Every row comes from one small tree of marks. Brackets hold a mark, then the marks that hang from it, in alphabetical order. Every link used is in the known rows. Which tree was each row made from?
Known rows
[pigo [fota nabeme] nizu]: [ 26.8 -21.8  -9.5  25.5  15.9  35.9  -1.5  -2.7   9.1  -3.9 -18.5  -8.8
 -16.9 -15.6  -8.9 -24.0   6.2  -1.6  -5.2 -22.9  18.6]
[nira durodo [nabeme [fota kedel]]]: [-16.9 -27.7 -28.3 -30.6   0.3 -23.1  -9.0  67.0  12.9  42.9 -17.4   1.9
  24.1 -33.8 -12.8  26.2 -12.4  -4.7   8.2  46.0 -21.2]
[fota durodo kedel]: [-21.4 -23.8  -3.2 -22.4  -9.8  -5.9   3.4  16.2   7.5  30.5   3.8  -3.9
  38.9 -53.7  19.4  -6.1  35.1   4.5  -9.5  10.1  -1.9]
[nira [durodo kedel] rete]: [ -9.1   5.8 -13.2 -10.0 -19.5 -23.0   3.7  43.8  13.4  15.8 -21.0   8.3
  26.5 -23.6 -12.2  53.5 -15.6  -9.0  21.3  46.8 -28.8]
[fota durodo [kedel rete] nabeme]: [-26.9 -21.2 -15.1 -34.8 -12.3  -4.3 -15.1  23.6  19.2  40.9 -10.8  19.3
  41.0 -88.7  35.7 -12.0  46.5  18.9 -11.0   9.2  -5.6]
[pigo [fota kedel]]: [ -7.3   0.2  -2.4   2.7  -0.5  10.7  12.0  -7.1   8.0   1.9 -16.1 -17.5
  13.4 -40.3  -4.2 -19.1  17.8  -2.8  -3.7  -4.6  -5.0]
[pigo [fota durodo] nizu]: [ 21.0 -36.9   0.6  23.0  11.6  27.7  12.4   5.1   7.1   0.2  -9.1 -19.9
  -3.7 -26.8  -5.5  -7.7  15.8  -9.3  -7.1 -19.9  12.4]
[nizu [pigo [fota nabeme]]]: [ 12.9  -3.5  -7.7  35.1  16.9  20.8  16.9  -8.0  15.7 -21.2 -10.9  -5.1
  -5.2 -12.2  -8.6 -11.8  15.5  10.7  -8.8 -17.8   7.8]
[fota [durodo kedel]]: [ -9.4 -11.6  -2.4 -13.6  -3.8  -6.9   4.6   2.7  -7.0  18.9  -7.7  -3.8
  32.9 -31.7   5.7  15.7  24.8  11.1  -3.8  18.5  -6.5]
[pigo [fota durodo kedel] nizu]: [  9.3 -35.1  -4.9  12.0   3.9  23.4  10.9  11.6  11.1  13.0  -8.2 -21.1
  11.9 -48.3   3.9 -13.8  31.0  -9.7  -9.2 -17.0   9.8]
[durodo [kedel [rete [nabeme fota]]]]: [-14.5  31.2 -22.4 -27.4  -8.7 -17.5 -25.6   8.9  -9.8  22.7 -20.4  12.3
  12.7 -27.0  10.2  34.4  17.5   4.9  11.4  22.2 -28.8]
[rete [kedel durodo] [nabeme fota]]: [-18.0  21.3 -36.2 -25.4 -13.7 -26.8 -33.2  39.7   0.7  21.5  -5.5  19.5
   3.4   9.4  23.1  17.7   5.1 -11.0  10.1  34.8 -34.1]
[nabeme fota]: [-14.5  -5.2  -1.0  -7.8  17.7  -3.9  -4.3  13.2  -8.5  23.1 -16.0 -14.2
  15.8  14.2  -7.8   1.9  -3.9   0.9  -6.9   9.2  -1.0]
[nira nabeme rete]: [  4.2 -12.5 -14.2 -21.4 -20.1 -11.9  -9.1  41.6  18.8  34.7  -8.6   7.2
  -4.6 -14.8 -15.5  32.4 -21.8  -8.7  25.4  25.1 -12.5]
[durodo [kedel rete]]: [ -9.8  26.4 -11.4 -13.7 -11.3 -14.8  -7.9   1.5  -4.1   8.2 -16.5  10.6
  14.9 -28.9  10.6  30.3  16.5   7.9   6.5  13.0 -21.3]
[nizu [pigo [fota durodo [kedel rete]]]]: [ -4.6  -9.0  -6.4  19.7   2.2   5.3  21.7   9.0  21.4  -5.9  -5.4  -7.2
  16.4 -53.7  10.0   3.4  38.9   4.6 -10.2 -13.8  -6.5]
[kedel durodo [rete [nabeme fota]]]: [-15.3  12.1 -26.9 -26.6 -12.1 -29.4 -27.8  31.3   5.3  15.4  -8.4  35.7
  -7.7 -37.9  28.6  23.8  12.3   0.9  -0.2  19.2 -31.1]
[fota durodo]: [ -7.2 -25.5   3.7  -8.3  -0.4  -0.9   5.1   8.7   2.1  14.1   2.0  -3.3
  19.5 -27.0   7.6   1.3  16.3   4.6  -5.9   5.8   1.3]
[kedel rete]: [ -7.6   9.7  -4.6  -9.1  -9.6  -9.8  -8.2  11.0   8.8   2.1  -5.6  14.3
  -1.9 -28.1  16.3  14.8   7.7   0.3   3.6  -3.3 -14.9]

Write each row's tree
[-18.7  15.3 -28.0 -32.1 -28.6 -26.4 -21.7  26.0  14.2  16.8   3.0  34.8
   4.7 -64.0  39.4  10.4  30.6  -0.5   0.4  14.7 -28.2]
[fota [kedel durodo [rete nabeme]]]
[-21.0   7.9 -27.2 -30.3  -9.1 -14.5 -32.3  36.1  -1.2  35.1  -6.2   2.2
  18.9   1.1  16.9  16.6  13.1 -10.7  13.4  30.1 -27.8]
[rete kedel [nabeme [fota durodo]]]
[ -6.3  25.9 -35.4 -19.4 -27.8 -23.9 -30.0  29.4   7.4   3.4   7.7  31.1
  -9.3  -2.4  28.8  16.7   8.5 -11.3  15.5  27.6 -33.7]
[rete [kedel durodo] nabeme]
[ -5.8  16.4 -26.2 -21.7 -22.8 -27.5 -25.0  22.4  10.3   1.6   1.7  44.7
 -18.3 -46.6  34.1  23.2  15.0   0.1   4.1  13.2 -30.3]
[kedel durodo [rete nabeme]]
[-21.0 -22.0 -30.3 -35.4  -4.8 -28.5 -13.4  72.8  17.4  44.6 -20.5  10.0
  22.8 -47.8  -4.6  34.0  -8.8  -4.0  10.0  44.2 -27.9]
[nira durodo [nabeme [fota [kedel rete]]]]
[  1.0  11.7 -21.5  16.5  -6.0  -2.5   7.6   9.2  21.1 -15.6  -2.2  11.4
  -6.0 -46.4  14.9   6.7  32.2   0.8  -4.4  -8.8 -16.5]
[nizu [pigo [fota [kedel durodo [rete nabeme]]]]]
[ 14.4 -17.0 -13.3  17.5  -0.3  14.1   8.3  12.0  12.0  -1.6  -7.7  -6.3
  -6.2 -34.7   6.6 -12.8  19.8 -11.3 -10.1 -13.9   3.8]
[pigo [fota [kedel durodo]] nizu]
[ -9.6 -17.6 -10.9 -18.0   2.0   3.4  -6.8   0.6  -2.1  27.8 -16.9   7.7
  35.8 -44.0   9.4  -2.7  29.6  25.2  -7.9  19.9   1.9]
[fota [durodo kedel] nabeme]
[-32.2  -0.4 -15.4 -26.2  -0.1 -23.8  -9.3  33.8   3.8  33.9 -16.6   6.2
  27.8 -33.4  20.6   7.8  18.1   3.4 -12.8  18.0 -17.7]
[nabeme [fota [kedel durodo rete]]]
[  1.6  13.6 -17.7  17.3  -3.4   5.5   6.6   3.3  19.4 -11.9  -3.7   1.5
  -4.3 -40.2   8.3   4.6  30.7  -1.3   1.1 -14.9 -13.3]
[nizu [pigo [fota [kedel [rete nabeme]]]]]
[-21.5   0.7 -26.1 -27.2 -16.3 -15.7 -18.0  23.7  20.2  22.8 -10.6  37.3
  18.6 -71.2  38.8 -11.1  32.8  17.0 -11.8  12.6 -12.7]
[fota [kedel durodo rete] nabeme]
[-12.5   1.8 -13.4 -26.7 -15.0 -13.4 -12.9  10.2  -2.8  23.0  -8.5  12.7
  23.6 -54.5  18.8  28.3  32.3   8.4   5.6  19.5 -21.4]
[fota [durodo [kedel [rete nabeme]]]]
[ 15.3 -20.1 -14.9  13.7   8.9  32.2  -2.9   3.6  13.7   8.6 -17.4  -9.0
  -1.4 -36.7   1.0 -29.4  21.5  -2.4  -7.4 -20.3  15.2]
[pigo [fota kedel nabeme] nizu]
[-15.8  21.5 -23.0 -25.6 -21.2 -17.4 -28.9  44.6  10.5  37.0 -13.1   5.1
   9.5  11.7   3.6  33.1 -10.6 -20.8  28.6  32.8 -30.4]
[nira [rete kedel [nabeme fota]]]
[ -8.2  -2.0  -7.6   2.4  -4.2   0.0  13.9  -0.2   9.9  -1.9 -14.4  -5.6
  11.5 -48.4   4.2 -17.1  20.2  -0.2  -9.6   2.8  -9.4]
[pigo [fota [kedel durodo]]]
[ -6.9  34.0 -22.2 -23.0 -17.9 -15.6 -23.0   1.8  -5.3  10.9 -13.0  20.0
   4.6 -34.0  14.4  33.5  19.5   4.9  14.9  17.0 -28.4]
[durodo [kedel [rete nabeme]]]
[  0.5 -22.6 -21.7 -20.7 -21.9 -23.5  -4.4  71.5  28.0  30.5 -13.3  15.9
   4.1 -30.1 -19.9  50.3 -33.2 -14.2  29.4  47.5 -25.1]
[nira durodo nabeme rete]
[  8.5 -19.8  -4.8  30.2  16.4  19.9  20.1  -2.9  16.5 -12.1  -9.7  -7.1
   7.0 -30.1  -3.9 -10.7  25.9  13.8 -12.9 -14.1   7.8]
[nizu [pigo [fota durodo nabeme]]]
[ 18.3 -30.7 -11.0  14.9  13.3  30.9   1.9  -0.2   3.7  11.3 -25.0 -11.3
   9.8 -40.9  -4.1 -11.1  26.5   6.7  -8.3  -8.8  12.9]
[pigo [fota [durodo kedel] nabeme] nizu]
[ 11.0  -5.3 -25.0   3.8 -11.5   7.4  -9.5  19.0  16.3   2.9  -8.5  10.2
 -15.3 -57.4  20.2  -0.3  27.2 -13.7  -1.3 -12.3 -11.1]
[pigo [fota [kedel durodo [rete nabeme]]] nizu]
[ -6.0  15.9 -26.3 -22.2 -27.8 -24.6 -14.6  43.5  11.5  21.4 -16.9  20.2
  13.7 -30.4  -7.5  57.6 -12.1 -13.4  32.6  51.3 -37.6]
[nira [durodo kedel] [rete nabeme]]
[-19.9  11.1 -30.9 -24.9 -23.6 -29.2 -23.4  73.8  20.0  32.5 -17.7  12.9
  17.9  -4.2  -0.8  51.1 -21.8 -26.3  33.2  54.8 -43.5]
[nira durodo [rete kedel [nabeme fota]]]
[-30.4   2.4  -9.9 -25.8   3.2 -13.9 -11.1  26.8   1.7  37.3 -18.6  -5.3
  30.0 -25.8  12.0   6.1  15.9   0.7  -6.1  10.9 -12.7]
[nabeme [fota [kedel rete]]]
[-12.7  -2.5 -20.8 -21.9 -13.4 -21.7 -17.2  58.1  15.0  30.6 -17.3  12.1
  10.1 -16.4 -11.1  44.1 -22.6 -18.8  24.9  44.9 -30.5]
[nira durodo [rete [nabeme fota]]]
